What can hang from each mark
k_281: k_883
k_883: k_281 k_916 k_958
k_916: k_880 k_883 k_958
k_958: k_281 k_880 k_883
k_897: k_281 k_883
k_880: k_916 k_958

Every row comes from one small tree of marks. The marks that hang from a mark follow it in brackets, in the order of their numbers. Every link used is in the known rows. Which tree was each row made from?
In the rows, 128 means zero.
Known rows
k_281[k_883]: [129 144 111 137 125 137 130 139 148 139 136 129 130 133  86 144 144 115
 134 117 169 140 137 139]
k_916[k_880 k_883 k_958[k_281]]: [125 185 152 137  85  76 159 192 158 156 158 231 136 104 145 173 146 122
 145 117 167 127 143  88]
k_883[k_916]: [134 131 133 105 130 138 130 132 139 113 145  92 119 125 130 135 146 123
 110 140 105 115 122 111]
k_958[k_883[k_281]]: [141 118 174 100 125 140 110 154 132 187 114 138 121 104 164 161 112 133
 122 140 132 115 111  89]
k_958[k_883[k_281 k_916]]: [148 119 182  75 127 147 115 158 143 174 133 101 110 101 167 166 131 128
 107 155 115 103 107  72]
k_958[k_880[k_916]]: [130 106 148 115 103  81 109 121 160 108 117 135 139 140 144 133 142 116
 168 107 149 111 145  59]
k_897[k_281]: [122 121 117 122 118 130 136 140 115 136 125 121 139 120 147 121 146 128
 115 155 147 112 141 185]
k_883[k_281 k_958[k_880[k_916]]]: [129  97 160  79 120  67 116 137 163 163 120 120 129 108 138 166 127 113
 173 143 165  86 128  67]
k_281[k_883[k_916]]: [134 147 117 115 126 146 134 144 158 131 153  89 120 129  90 149 169 111
 116 129 151 127 132 123]
k_880[k_958[k_281[k_883[k_916]]]]: [125 161 172 107 126 101 159 163 140 154 143  87 110 126  95 175 188 127
 136 140 153 118 136 100]
k_958[k_880 k_883[k_281 k_916]]: [154  99 218  62 112 131  96 158 160 149 137 119 106 110 182 173 137 128
 126 126 134 100 113  47]
k_897[k_281[k_883[k_916 k_958]]]: [134 148 108  93 121 108 156 161 157 172 156  62 119 110  83 155 201 102
 104 169 167 112 131 185]
k_958[k_281[k_883] k_880]: [128 157 193 123 104 100 128 151 160 136 140 147 120 134  91 163 180 127
 150  92 205 123 128 102]
k_897[k_883[k_281]]: [134 116 119 125 140 139 117 151 122 161 141 136 135  85 118 154  83 118
 121 161 184  97 140 119]
k_883[k_281 k_916 k_958]: [133 121 143  73 146 123 141 147 144 170 148  77 106  93 123 168 131 119
 113 178 128  88 105 122]
k_958[k_880 k_883[k_916]]: [161 116 210  80  99 111 102 147 168 127 139 109 107 131 163 152 169 126
 124 103 117 128 117  43]
k_883[k_958]: [133 137 129 112 132  91 146 131 142 158 133 104 116 117 100 140 140 120
 132 141 129 129 114 129]
k_281[k_883[k_958[k_880]]]: [139 133 153 110 113  84 130 146 181 147 144 120 114 130  77 162 167 109
 153 103 190 137 130 122]
k_897[k_281 k_883[k_916[k_958[k_880]]]]: [147 124 122  99  87  83 146 162 152  95 176 120 133 100 139 140 113 110
 123 153 195  98 156 125]
k_916[k_880 k_883[k_281] k_958]: [124 135 117 122 103 118 143 195 157 155 154 236 144  91 175 181  89 118
 147 140 168 116 154 104]
k_880[k_916[k_883] k_958]: [116 115 122 129 117  80 126 155 147 143 120 156 147 119 157 141 159 113
 176 135 133 122 165  50]
k_916[k_883[k_958]]: [131 143 121 118 127  99 134 155 157 168 149 146 122 102 112 143 165 112
 137 130 139 129 121 114]
k_880[k_916 k_958[k_281[k_883]]]: [115 159 152 129 114  60 152 150 143 171 109 118 136 132  96 166 178 120
 176 134 174 119 153  70]
k_958[k_883]: [148 132 164 114 112 118 118 142 139 166 116 128 119 126 147 139 137 127
 124 118 118 143 115  86]
k_897[k_883[k_281 k_916]]: [140 120 124 104 140 148 121 154 134 150 157 100 126  83 120 157 105 114
 101 173 165  84 134 103]

Write each row's tree
[139 152 114  97 107 101 156 189 173 180 152 101 127 113  99 178 213  95
 104 164 172 121 153 181] -> k_897[k_281[k_883[k_916[k_880] k_958]]]
[144  98 195  86 100  93  90 147 163 165 105 145 134 116 183 165 125 121
 164 120 155 100 129  18] -> k_958[k_880[k_916] k_883[k_281]]
[135 148 208 109 103  41 137 153 136 195  92 120 125 126 150 162 173 131
 165 135 124 121 131  14] -> k_880[k_916 k_958[k_281 k_883]]
[142 116 123 107  98  37 129 150 162 158 136 105 145  99 110 139 162  94
 152 156 205  93 159 106] -> k_897[k_281 k_883[k_958[k_880[k_916]]]]
[130 178 171 123 107  71 150 192 169 198 147 189 124  98 114 181 209 115
 135 128 165 122 127  99] -> k_916[k_880 k_883[k_958[k_281]]]
[124 156 175 122  93  70 126 143 172 144 128 139 137 136  94 161 190 115
 173  95 205 109 138  57] -> k_958[k_281[k_883] k_880[k_916]]
[141 138 102 122 122  81 149 156 131 179 145  95 134  88  92 137 149 105
 112 177 188 109 141 175] -> k_897[k_281 k_883[k_958]]
[125 112 150 103 104 109 125 172 160 120 160 213 131  96 179 163  78 126
 164 116 180 105 138  80] -> k_916[k_883[k_281] k_958[k_880]]
[141 147  87 113 101  97 163 162 133 126 173 100 136  91 124 132 111 108
 107 179 169 100 151 148] -> k_897[k_281 k_883[k_916[k_958]]]
[140 150 215  75 114  66 143 146 163 145 155  91  96 114 105 164 196 126
 131 128 145  98  99  82] -> k_883[k_916 k_958[k_281 k_880]]
[123 119 136 123 121 145 112 193 152 166 140 219 141  95 172 177 136 118
 132 138 161 111 152 110] -> k_916[k_880 k_883[k_281]]
[132 129 137 121  90  88 129 160 167 100 163 206 132 116 158 140 110 120
 165  92 165 131 143  78] -> k_916[k_883 k_958[k_880]]
[150 130 129  91 131 103 137 186 162 191 160 113 121  74 108 196 137  98
 107 181 175  93 143 103] -> k_897[k_883[k_281 k_916[k_880] k_958]]
[141 172 149 125 125  61 155 151 139 189 148 106 117  88  62 156 158 114
 123 151 186 109 115 106] -> k_897[k_883[k_958[k_281]]]
[130 147 192  97 102  25 141 133 167 163 124 116 121 122 108 157 184 117
 170 119 166  97 115  50] -> k_883[k_958[k_281 k_880[k_916]]]
[138 100 190  93 131 114 119 165 119 188 103 132 115 108 177 172 107 139
 141 151 123 121 132  79] -> k_880[k_958[k_883[k_281]]]
[123 191 138 133 102  85 171 152 145 150 150 150 125 120  79 161 130 125
 148 119 193 131 121 119] -> k_916[k_958[k_281[k_883]]]
[138 124 144  78 132 114 142 173 157 181 146 117 115  97 138 192 149 113
 113 172 132  97 127 121] -> k_883[k_281 k_916[k_880] k_958]
[129 178 161 112 119 125 147 153 152 153 154  95 115 121  80 162 195 120
 114 130 166 112 116 111] -> k_958[k_281[k_883[k_916]]]
[119 160 173 131 125  90 154 161 129 162 123 128 120 129  91 168 171 132
 155 128 173 131 142 118] -> k_880[k_958[k_281[k_883]]]
[140 105 141  95 118  55 114 146 169 172 135 121 135  85 109 169 115  99
 163 152 207  82 143  53] -> k_897[k_883[k_281 k_958[k_880[k_916]]]]
